Each row was made from one path, in order. Every step used is in the known rows, and no mark comes twice. Write each row's path.
In the rows, 128 means zero.
Known rows
rusa-difit-desu-fakabag-biso: [123 169 155 195 142 158 115 135  95 126  93 160 103 117 105 111 129 134
 130 106 122 146 118 148 158 112 124 113 126 101 143 106  77  66 103 110
 144  98 125 169 184 114 135 114  83 195 147  72 119 112 116 178 120 147
  92 119  88 168 119 103 142 103 108 110  97 105  88 124  95 129 131 143
 120 109 103]
desu-difit-mabidom: [146 128 124 127 115 171 104 128 156 131  87  87 120  67 117  96 152 138
 106 110 147 124 118 117 117 160 100 123 160 110 105 121  80 139  97 135
 149 111  80 150 156 158 134 117 134 150 141 132  90 152 148 128  93 159
 157 160 130 133 104 137  99 116 150  91 109 157 126 127 145 145 140 144
 176 167 147]
rusa-zive: [112 131 101 179 156 138 164 116 127 116  46 148 148  42 158  99 146 185
 109 102 153 103 152  91 105 115 121 148 143 109 102 131  92  96 156 136
 133  93 113 142 136 108 111  94 142 141 152 174 147 111 158 158  80 144
 107 158 151 132 106 102 140 104 126 158 132 144  79 110 133 143 103 135
 106 131 107]
fenumub-fiva: [133 108  73 136 143 172 138 147 136 115  54 106 138  53 175 110 116 162
 128 100 150 103 119 104 171 167 152 138 151  95  68 157 132 134 149 159
 146  53  76 147 148 120 136  97 145 109 152 187 161 129 151 173 115 131
  92 140 158 106  49 138 129 108 171 119 112 165 119 154 127 135 105 149
  72  91  85]
mabidom-difit-desu: [136 103 135 146 179 151 128 102 132 123  66 101  98  87 110  90 148 188
 126 136 159  98 101 126 115 114 122 141 136  95 114 155 111 125 118 115
 119  81 131 175 163 102 139 110 151 130 169 111 137 122 161 159 167 130
 135 136 108 110  77 104 142 113 124  75  88 111  92 118 141 137 177 113
 111 111 107]
difit-mabidom-fakabag-biso: [179 127 157 115 130 161 103 120 146 115  78  79  91 100 123 128 119 141
 145 148 116 143 151 149 102 157 113 100 108 103  71 156 126 126 132 141
 134 157 131 102 147 161 133 134 153 155 145 147 138 129 133 179 138 162
 115 163 110 104 105 139 160 156 125 125 124 109 133 134 117 135 127 132
 161 152 161]
desu-difit-rusa-fakabag: [ 68 141 107 151 115 155  98 103 154 151  82  95 117  70 142 106  97 132
 115  91 158 112 133  92 139  77 112 147 127  89 124 139  83 119 119 138
 110  78 120 116 152 147 128 124 114 152 118 112  81 157 146 116  99 138
 130 141 122 156 146 126 109 120 133 102  92 117 113 125 125 175 152 194
 127 129  98]
zive-rusa-fakabag-biso: [ 62 127 135 152 130 110 139 124 152 159  98 128 136 118 139 117  65 135
 134 102 107 114 144  78 169 163 151 147 115  92  43 135 174 113 171 138
 131  95 101 111 115 152 151 140 106 127 152 139 167 109 137 177 147 144
 124 151 122 152 145 139 151 118  82 131  85 111 135 118 111 146  89 179
 125  90  72]
zive-rusa-difit-desu-fakabag-biso-lenov: [115 138 153 190 146 123 130 127 119 129 110 140 124 150 146 100  89 131
 108 106 107 117 101 104 147 122 108 114 133  84 128 123 145  74 120  94
 136  96 153 138 147 128 168 133  34 141 157  56 153  91 106 164 141 145
 105 126  83 175 126 138 137  72  83  98  58 100 114 120  99 133 130 176
 135  87  75]
zive-rusa: [ 83  99  95 137 147 112 149 122 171 130  81 110 145  70 167  91 105 163
 115 107 136  87 134  56 148 163 137 152 147  89  74 148 169 134 164 153
 133  70  72 141 131 146 181 134 136  78 152 161 157  85 177 171 135 146
 148 156 146 115  85 158 146 104  78 120  98 134 136 111 121 120 117 169
 133 120  82]
desu-difit-mabidom-fakabag-rusa: [133 163 136 129 139 154  92 107 168 122 108  59 131  87  91 109 127 137
 112 122 125 129 125 130 121 115  86 102 135  98 128 148  87 132  82 120
 127 124 110 109 154 168 124 128 113 153 124 122  92 140 125 139 119 163
 126 162 125 132 142 134 136 158 155  99 100 133 126 136 102 161 150 153
 163 165 156]
rusa-fakabag-biso-lenov: [114 124 124 141 109 146 153 103 102 149  88 146 133 108 142 118  99 134
 134  98 119 119 145  95  97 140 130 124 138 114  55 124 130 106 180 102
 149 129 134 103 108 114  95 141  98 181 176 112 155 149 125 151 133 148
 106 147 101 126 146 141 150 120 130 123  78 114  87 132 123 143  98 139
 112  92  73]
rusa-fakabag: [ 77 124 108 138 118 148 164 110 135 148  68 144 125  50 147 103 104 150
 119  94 154 127 150  98 135 120 138 163 127 118  70 141 130 123 177 142
 132 101 108 122 142 111 113 115 167 138 147 155 147 137 157 159 139 147
 118 134 131 127 130 139 145 136 112 127 110 119  95 124 132 159 118 123
  98 111  87]
zive-rusa-difit-mabidom-fakabag-biso: [147 121 180 158 123 120 128 137 152 127  83  99 118 133 131 111  80 132
 124 141  92 129 126 113 173 149 110 121  97  61  98 150 185 124 129 124
 132 125 147 130 146 163 180 141 112 107 115 117 162 100 122 167 156 172
 126 150 112 153 121 131 154 120  82  98 115 111 140 127 122 163 113 136
 162 119 133]
rusa-difit-mabidom-fakabag: [165 123 159 139 108 153 151 130 133 115  56 104 107  83 133 103 111 145
 110 149 135 146 138 131 137 110  92 128 114  81 131 155 149 128 122 126
 132 131 162 144 174 124 148 118 167 122 110 126 148 128 143 152 147 174
 122 134 115 129 113 123 149 142 106  92 136 119 104 139 141 173 145  85
 135 143 155]
zive-rusa-fakabag-biso-fiva-fenumub: [ 30 130 117 121 149 104 142 114 143 148  97 182 129 141 122 123  73 125
 127 110  96 112  89  62 174 206 162 149 106 106  30 121 149 115 153 157
 128  80 147 132 109 137 116 150  80 104 155 148 161 147 116 170 119 143
 133 142 121 154 138 149 124 109 107 115  97 106 113  99 110 163  96 190
 109  75  69]
fiva-fenumub: [ 89  95 101 117 167 120 142  96 139 112  54 170 101  70 125 102 134 172
 136 121 139 108  86  44  97 173 151 142 156 104  92 125  51 123 187 174
 138 102  91 202 143 128 116 145 164  89 154 171 127 129 153 172 121 136
 139 158 142  99 101 153 138 129 111 122 138 137  92  84 127  95 133 125
 108 141 117]
desu-difit-rusa-fakabag-biso-fiva: [ 61 155  89 133 109 165  85 111 134 146 104 122 133 101 120 131 110 107
 121  98 125 114 128 113 155 137 126 121 112 101  74 119  96 111  82 132
 119  71 151 114 130 144 100 130  67 186 143  99  79 187 119 117  69 147
 127 139 113 156 135 119  89 110 164  85  85 114 105 130 116 198 124 213
 130 100  87]
desu-fakabag: [ 85 136  85 142 138 144 133 114 147 116  91 138 142  60 143  93 121 146
 109  98 157 120 146 106 123 144 120 131 150 149 113 142  67  82 148 132
 148  92  70 143 162 126 112 109 146 153 143 128 126 107 173 178 108 143
 123 136 110 142  99 159 147 142 111 135  99 121 119 133 115 106 121 146
 118 135 100]
fakabag-biso: [124 119 102 135 136 143 114 115 116 123  86 127 138  87 121 123 131 152
 156 112 112 105 143 100 112 185 153 100 142 105  57 114 104 108 158 135
 163 112  72 158 128 143 128 141 129 167 175 141 131 119 144 180 119 150
 122 169 123 108 103 130 151 129 129 126 104 137 105 124 117  93  75 142
 133 126  99]
mabidom-difit: [123  82 100 129 154 137 147  99 130 121  58  98 142  76 120  81 138 190
 119 145 147  90 119  95 122 152 126 136 153 105  95 154 117 132 146 115
 150  87 108 190 147 104 118 119 175 120 143 121 146 131 185 152 159 140
 156 146 120 113  73 112 155 143 125  78  95 132  94 131 159 132 143  96
 109 114 105]
lenov-biso-fiva-fenumub: [ 71  92  87  95 124 132 131 123 124 127 119 161 104  93 128 104 134 156
 112 108 137  81  91  63  91 217 162 117 132 127  12 132  88 124 100 182
 121  64  89 182 113 102  80 170 133 110 162 165  96 143 140 179  53 159
 156 143 143  95  90 160 124 136 111 109 131 136 103 113 156 140  96 152
  86 134 144]
desu-difit: [102 124  85 131 127 148 119 108 131 127 100 111 153  51 114  97 154 154
 104  96 150 102 122  79 121 170 120 133 165 103 112 131  63 114 113 130
 150  89  75 165 150 138 119 116 128 154 146 129 102 146 147 146 100 160
 150 143 127 141 104 132 120 104 139  96  89 164  98 129 137 129 113 141
 143 148 108]
zive-rusa-fakabag: [ 50 122 124 149 127 115 168 120 169 155  83 125 135  81 163  96  67 148
 109  95 139 111 139  68 167 133 136 173 120  95  64 155 182 125 177 142
 120  76 100 109 132 141 159 127 132  89 143 152 167 105 159 164 153 144
 131 136 132 142 131 152 141 113  78 124  94 115 130 113 123 157 123 159
 116  98  70]
rusa-difit-desu-fakabag-biso-fiva-fenumub: [ 89 163 136 162 160 149 117 119  84 110  91 209  94 135  84 119 131 125
 124 124 109 142  64 129 154 158 129 115 117 116 124  99  57  69  87 132
 138  78 171 192 164 102 106 122  59 169 148  78 117 151  92 174  93 146
 101 112  87 169 110 106 118  93 126  93 106  98  70 108  94 148 138 150
 110 100 108]

Which path is each row?
[113  98 109 188 170 136 119  95 149 120  19  92 116  83 162  85 113 193
 126 140 166  81 143  99 120  61 112 139 125  81 124 155 107 117 145 117
 100  75 159 151 139 114 129 109 139 124 121 126 125 117 181 126 117 116
 122 158 138 135  96  87 131 127 138 107 115 108  97 106 150 164 171 149
 107 118 109] => mabidom-difit-rusa-zive
[ 70 173  91 188 134 128 135 116 130 117  90 140 161  94 121  94  98 141
 116 105 122 131 133 111 172  99 113 105 158 118 152 106  92  69 135 108
 146  79  82 161 166 126 131 124  94 164 129  86 120  98 142 159 114 149
  95 136 120 167 142 121 157 155 128 119 103 116 103 136  85 128 123 150
 111 122  92] => desu-fakabag-rusa-difit
[128 142 132  88 135 149  86 104 132 109 115 130 113 123  66 131 144 119
 122 146 103 135  74 125 114 208 108  99 109 110  88 138  56 116  60 143
 131 133 160 147 149 155  72 138  88 157 131 124  98 194  96 147  84 169
 147 150 101 147 119 135 108 122 176  83 112 128 107 124 120 173 130 162
 163 152 160] => desu-difit-mabidom-fakabag-biso-fiva-fenumub
[ 97 144 103 179 132 125 142 124 120 119  65 124 159  78 128  99 111 152
 127 111 112 111 125  87 157 105 130 110 160  78 127  98 142 122 159 114
 151  75  92 181 148 128 159 128 113 140 154 113 135 105 142 150 124 158
 108 154 143 119 133 102 158 146 132 101 118 137  82 122 101 138 114 122
 107 116  86] => fakabag-rusa-difit
[ 88  99  77 109  93 148 139 134 124 135 119 127 138  64 147 100 141 155
 102 111 144  76 134  95 103 200 143 113 125 124   4 145 140 134  84 163
 131  53  77 149 117 103 103 144 137 135 171 154 105 137 160 173  58 169
 151 138 140  92  80 150 134 130 112 112 112 138 111 139 161 149  86 146
  97 127 136] => lenov-biso-fiva
[116 129 131 154 192 156 118 101 136 121  81 112 108 102  98  80 134 176
 116 132 166 115 109 145 133 107 108 137 135 128 134 156  71  90 105 107
 124  88 121 155 171 103 119 107 136 147 141  82 126 115 163 164 161 124
 121 122  89 147  81 115 146 129 113  88  74  95 108 126 121 127 192 125
 115 112 107] => mabidom-difit-desu-fakabag
[139 127 140 176 140 156 146 134 102 122  53 146  99  68 138 101 145 154
 120 115 149 125 107 118 137  96 118 142 134  77 141 119 120 114 126 129
 134  77 132 183 178 102 166 105 129 137 153 107 132 116 130 164 139 151
 108 124 114 119  99 105 129  95 105  97 113 125  78 116 120 144 148 106
 107 109 109] => rusa-difit-desu
[139 175 146 163 154 146 105 107 158 117  90  77 136  83  98 108 126 149
 102 119 131 129 124 136 116  95  82 107 126  96 141 142  77 105  74 119
 108 129 136  96 149 161 107 108  91 169 120 135 105 138 115 132  89 156
 103 168 134 165 159 103 137 138 168 128 107 138 108 126 100 183 146 160
 153 165 156] => desu-difit-mabidom-fakabag-rusa-zive
[144 100  98 126 119 142 126 109 101 125  86 128 141 106 149 117 137 148
 139 114 111  92 142  84  74 177 128  89 165 107  58 117 122 110 173 108
 170 124 109 141 109 128 112 147  91 173 208 113 148 126 134 162 117 152
 117 169 105  95 102 145 150 101 140 116  84 135  95 131 124 100  85 141
 134 118  84] => fakabag-biso-lenov
[161 138 144 128  99 165 135 137 110 111  72 130 121 114 117 122 123 120
 123 156  98 148 134 156 149 163 105 101  91  93  85 139 162 129  87 125
 145 122 194 146 164 121 119 118 116 157 133 113 149 157 113 153 110 181
 122 129  99 136  95 110 133 124 138  81 125 113  90 151 135 195 116 107
 142 119 143] => rusa-difit-mabidom-fakabag-biso-fiva
[ 88 145 150 197 149 126 139 136 145 129  90 137 118 105 146  85  93 142
  94 100 137 122 111 106 182 113 112 154 124  86 150 136 138  90 122 127
 123  65 115 152 173 131 188 111  86 110 132  92 145  80 137 171 144 144
 114 110 107 176 113 139 133  84  60 107  85 101 123 115 104 140 151 159
 122 105  92] => zive-rusa-difit-desu-fakabag
[150 129 156 116 134 142 129 125 108 107  66 158 102 133  99 124 118 123
 130 158  89 149  88 126 141 173 115 105  96  88  93 130 126 120 105 140
 135 131 205 173 161 125 103 134 113 135 125 116 135 168 101 156 112 170
 126 135 108 137 116 118 127 129 136  83 143 111  87 123 129 183 129 114
 136 125 156] => rusa-difit-mabidom-fakabag-biso-fiva-fenumub
[117 158 139 188 145 161 137 131 112 123  79 155 103  82 125  96 127 142
 107 106 147 140 112 136 152  85 104 135 133 105 166 124  79  80 106 119
 139  87 125 170 190 106 145 101 108 158 139  86 122 108 133 169 129 144
  98 109  97 159 113 117 129 103  97 102 102 107  90 126 111 143 155 123
 111 115 103] => rusa-difit-desu-fakabag
[181 128 178 147 109 151 126 132 115 115  66 110 103 117 111 117 109 133
 136 151 103 150 139 144 139 126 105 109 104  78 108 139 147 117 120 118
 150 146 159 151 162 138 140 126 137 158 121 113 145 133 120 162 144 175
 110 143 106 136 121 112 155 140 116 102 134 115 105 140 127 162 119  98
 151 134 155] => rusa-difit-mabidom-fakabag-biso
[ 81 111 128 147 124 117 154 112 139 156  98 126 145 128 162 110  68 134
 123 100 108 104 137  62 135 154 133 137 130  95  47 138 185 113 178 114
 134 107 124  95  98 143 136 149  72 130 172 113 178 120 130 156 149 147
 121 149 112 146 146 157 148 102  91 120  67 111 123 120 117 145  97 176
 120  82  61] => zive-rusa-fakabag-biso-lenov
[177 127 144 116 118 161  93 105 128 126 111  72 124 115 109 117 142 128
 113 131 120 127 121 125  76 154  77  88 138  98 102 153  90 117  86 100
 143 162 147 106 137 155  96 138  91 180 145  97 115 166 105 140 117 168
 126 167  86 136 125 145 134 116 153  88  84 132 116 148 126 150 132 144
 178 158 149] => desu-difit-mabidom-fakabag-biso-lenov
[154 162 151 166 161 140 124 114 169 107  59  78 114  87 133 107 108 163
 121 134 131 134 151 146 113  70  93 112 112 101 113 159 134 127 129 129
  99 133 138  77 139 152 130 109 124 139 132 165 136 104 127 151 113 151
  86 176 147 116 144 116 161 164 139 150 139 114 115 125  96 167 148 138
 136 151 159] => difit-mabidom-fakabag-rusa-zive
[ 66 190  92 199 174 127 131 106 147 111  87 145 164  77 136  94 105 160
 109  91 136 116 155 117 142  91 114 114 150 138 139 114  62  60 135 116
 119  87  84 113 137 133 100 103  85 178 142 131 118  90 147 163  81 132
  76 158 143 174 148 111 158 147 147 169 109 120 108 120  75 127 116 178
 104 127  99] => desu-fakabag-rusa-zive
[101 126 100 189 154 142 123 112 154 120  25 114 110  48 198 106 115 174
 124 109 168  99 158  96 108  58 117 140 133  85 115 141 105 112 157 152
  97  73 141 115 136 133 149 109 123 134 133 162 106 102 171 137  76 124
 101 166 159 120 111 113 125 111 134 150 141 116 100 102 125 154 141 178
 116 134 110] => difit-rusa-zive
[114 168 133 193 160 143 121 124 119 119  74 122 118  82 119 105 125 154
 131 112 122 118 104 121 157  62 124 115 148  74 141 101 141 118 129 117
 136  69 109 164 158 125 176 119  86 144 168  96 120 103 116 153 133 145
  94 142 140 114 136  95 149 117 131 106 116 119  83 111  83 142 153 134
 111 112  98] => fakabag-rusa-difit-desu
[109 121 151 185 145 122 151 139 142 129  77 130 118  89 155  94 113 153
 108 117 134 109 103  86 173 115 123 163 127  54 123 135 178 127 126 134
 123  60 125 162 155 128 196 120 101  91 147 114 152  89 136 168 153 147
 130 124 126 142 102 121 129  76  71  93 100 118 110 106 116 152 145 144
 122 101  86] => zive-rusa-difit-desu
[162 146 159 118 129 159  82 112 139 125 113  75 116 104  81 124 135 130
 117 132 117 134 127 138 109 166  97  95 121  99 102 148  70 117  74 128
 140 148 124 124 152 166 105 131 117 176 128 116 101 157 117 154 115 168
 136 161 103 149 125 132 132 136 148 101  99 133 127 141 121 145 121 150
 177 161 159] => desu-difit-mabidom-fakabag-biso
[123 126 126 119 146 132 115  94 121 111  97 108 135  84 112 127 125 153
 144 141 115 121 152 118 105 165 129 107  99  95  66 171 108 101 144 134
 140 136 135 118 135 142 101 136 150 159 152 134 148 126 135 199 147 160
  95 147  98 111 114 132 177 147 123 135 109 110 101 140 100 123  90 133
 126 126 116] => mabidom-fakabag-biso
[150 144 139 123 148 148 111 110 178 109  74  65 106  82 131 107 107 147
 130 142 124 136 134 144 116  95 102 106 122 106 101 160 144 138 140 140
 112 127 118  89 147 161 153 128 143 128 144 149 127 108 137 163 141 156
 108 168 139  85 133 140 165 171 140 124 128 113 133 130  90 151 155 140
 144 156 150] => difit-mabidom-fakabag-rusa
[100 154 121 155 146 119 142 103 125 110  72 110 155  83 121 105 101 155
 131 141 114 127 139 104 147  86 113 115 118  66 132 161 150 111 137 111
 125 101 144 137 150 128 135 129 134 126 130 112 145 113 127 177 157 164
  86 136 120 127 144 113 183 161 122 110 116 113  81 136  85 161 128 110
  99 123 105] => mabidom-fakabag-rusa-difit
[171 117 151 158 102 159 149 146 127 125  40 119 105  81 150  96 122 141
 113 127 131 133 133 117 141 122 110 128 146  89 124 114 145 146 144 129
 154 106 119 180 169 127 171 114 152 131 133 125 132 124 153 133 124 166
 138 147 139 122 100 118 124 120 110  89 143 141 105 127 151 156 139  93
 144 139 143] => rusa-difit-mabidom
[100 124  62 106 132 153 122 121 107 116  95 152 153  91 125 133 148 132
 137 116 103 102 126 116 128 228 146 102 129 123  22 107 129 127 123 142
 162  76 118 149 121 125 102 123  97 175 197 135 133 157 136 168  75 156
 133 144 119 105  76 126 128 105 159 106  99 135  88 136 122 137  74 152
 133 104  87] => fakabag-biso-fiva
[107 140 110 140 178 163  98 108 109 115 106 135 121 135  80 102 144 151
 124 133 130 109 100 169 146 155 114 108 115 141  89 141  85  86  66 105
 134  75 151 155 156 101  93 108  82 185 167  72 126 150 133 172 127 129
 121 115  79 157  78 104 125 116 150  74  70  85  99 132 116 149 158 152
 113  82  94] => mabidom-difit-desu-fakabag-biso-fiva
